Each row was made from one walk, in order. Every step used is in the known rows, and no mark comes twice. Write each row's walk.
In the rows, 128 means zero.
Known rows
revu-vadita-konosas: [139 119 101 102 107 152 116 128 102 126 155 150 155 126 134  80 129 137
 127]
konosas-revu-vadita-zilibu-nosute: [125 141  84 133 118 130 143 137 115 120 157 138 132 127 107  81 133 117
 136]
zubuto-konosas-vadita-zilibu: [112 116 103  51 137 145 105 214 116 148 119 129 114 107 142 139 138 135
 108]
nosute-vadita-zilibu-zubuto-revu-konosas: [112 168 105 112 138 140  96  96 130 120  97 157 153 116 103 106 124 140
 145]
mapar-vadita: [104 158 110 131 128 148 132 143 117 132  82 130 131 138 126 252 136 167
 138]
revu-konosas-vadita-zilibu-zubuto: [118 155 128  83 145 131 132 134 153 148 102 155 115 102 125  96 173 151
 131]
zubuto-revu-konosas: [141 133 107  99 110 133 122 116 136 130 183 126 121 137 116 128 158 119
 129]
revu-vadita: [124 151 106 148 104 148 133 119 116 118 127 138 153 132 112 117 115 131
 135]
zilibu-nosute-vadita-konosas: [143 151  76  70 133 120 122 111  91 126 147 127 120 143 132 162 100 112
 125]
zubuto-revu-vadita-zilibu-nosute: [119 135  82 118 103 130 125 132 119 121 171 125 140 159 102 115 118  99
 132]
zubuto-konosas-vadita-zilibu-nosute: [114 123  89  38 137 131 120 209 111 149 132 121 103 117 140 144 127 120
 106]
nosute-vadita: [127 170  99 134 131 145 101 109 109 113  92 136 145 127 119 187 104 139
 139]
konosas-revu: [133 127 114 128 129 134 134 139 122 128 146 131 123 110 124 106 151 132
 136]
zubuto-revu-konosas-vadita: [134 147 102  78 117 142 122 139 136 142 157 126 113 127 121 167 171 129
 130]
nosute-vadita-konosas: [142 139  94  88 135 150  87 117  96 121 119 146 146 121 139 153 119 145
 131]
mapar-vadita-zubuto-revu-konosas: [ 81 165 120  99 120 149 108 147 132 139  85 125 155 111 102 164 150 165
 147]
nosute-vadita-zilibu: [117 156  98 135 140 137  90 119 120 111  91 144 145 134 117 166 108 134
 135]
zubuto-konosas: [131 109 109  74 121 141 116 175 108 135 152 123 124 113 137 110 119 126
 110]
mapar-vadita-konosas: [120 126 105  85 130 153 116 150 103 140 110 140 132 131 147 219 150 173
 129]
mapar-vadita-zubuto-revu: [ 72 158 124 110 122 150 103 157 126 138  71 120 162 113 104 170 136 162
 147]
zilibu-nosute: [132 141 103 104 128 102 157 120 117 131 152 113 106 149 124 141 106  99
 123]
zilibu-zubuto-revu-vadita: [103 148 130 120 112 147 136 107 125 135 113 145 165 106  99  41 124 134
 151]
zilibu-zubuto-konosas-revu-vadita: [110 137 121  84 121 154 138 147 109 140 120 150 153  73 113   5 126 147
 138]

Which walk is each row?
[107 155 100 103 144 148  96 136 111 122  87 155 153  93 112  87 115 145
 140]
nosute-vadita-zilibu-zubuto-konosas-revu
[119 122 108 111 140  97 137 135 133 127 145 127 112 153 123 109 115 100
 119]
vadita-zilibu-nosute
[111 162 132  75 135 135 118 146 149 148  99 136 129  87 119  92 164 150
 132]
revu-konosas-vadita-zubuto
[ 80 153 129 126 143 140 128 139 132 138  56 151 144 122 117 173 139 173
 144]
mapar-vadita-zilibu-zubuto
[137 159 114  85 133 137 134 136 141 144 125 139 106 114 132 163 169 147
 127]
revu-konosas-vadita
[ 94 145 110 133 137 140 119 152 128 130  80 138 132 144 124 229 140 162
 134]
mapar-vadita-zilibu
[ 94 174 122 121 135 143  81 121 119 118  59 132 173  94 103 100  99 143
 146]
nosute-vadita-zubuto
[130 144  89  69 123 123 128 143 137 142 169 123 102 142 118 158 162 111
 126]
zubuto-revu-konosas-vadita-zilibu-nosute
[131 157 101  73 140 117 139 140 144 144 133 138  95 129 128 149 161 128
 121]
revu-konosas-vadita-zilibu-nosute
[113 129 126  91 114 150 127 112 116 139 132 152 165 104 113  19 134 139
 146]
zilibu-zubuto-revu-vadita-konosas
[152  88 112  69 132 139 112 146 106 138 179 143 125 107 151  67 164 139
 124]
vadita-konosas-revu
[104 178  98  98 134 114 119 116 110 123  97 117 142 121 103 120  82 110
 137]
zilibu-nosute-vadita-zubuto
[ 83 155 143  85 142 138 105 179 138 151  58 124 145  81 120  97 143 147
 137]
konosas-vadita-zubuto
[ 77 150 114  85 127 158 107 190 112 142  76 124 155  86 112 141 137 171
 138]
mapar-vadita-zubuto-konosas-revu
[133 123  84  85 108 159 124 178  96 129 167 131 136 100 123  84 129 131
 121]
zubuto-konosas-revu-vadita
[104 155 106 102 143 144  92 130 114 122  78 154 155 105 114 100 103 143
 136]
nosute-vadita-zilibu-zubuto-konosas
[124 135  97 147 118 143 127 140 121 118 144 146 143 117 110  74 144 131
 138]
konosas-revu-vadita-zilibu
[131 145  97 145 111 150 138 132 112 120 146 139 143 111 111  95 141 135
 142]
konosas-revu-vadita
[107 169  87  70 129 121 114 139 100 126 110 114 140 114 108 111  78 109
 128]
zilibu-nosute-vadita-zubuto-konosas
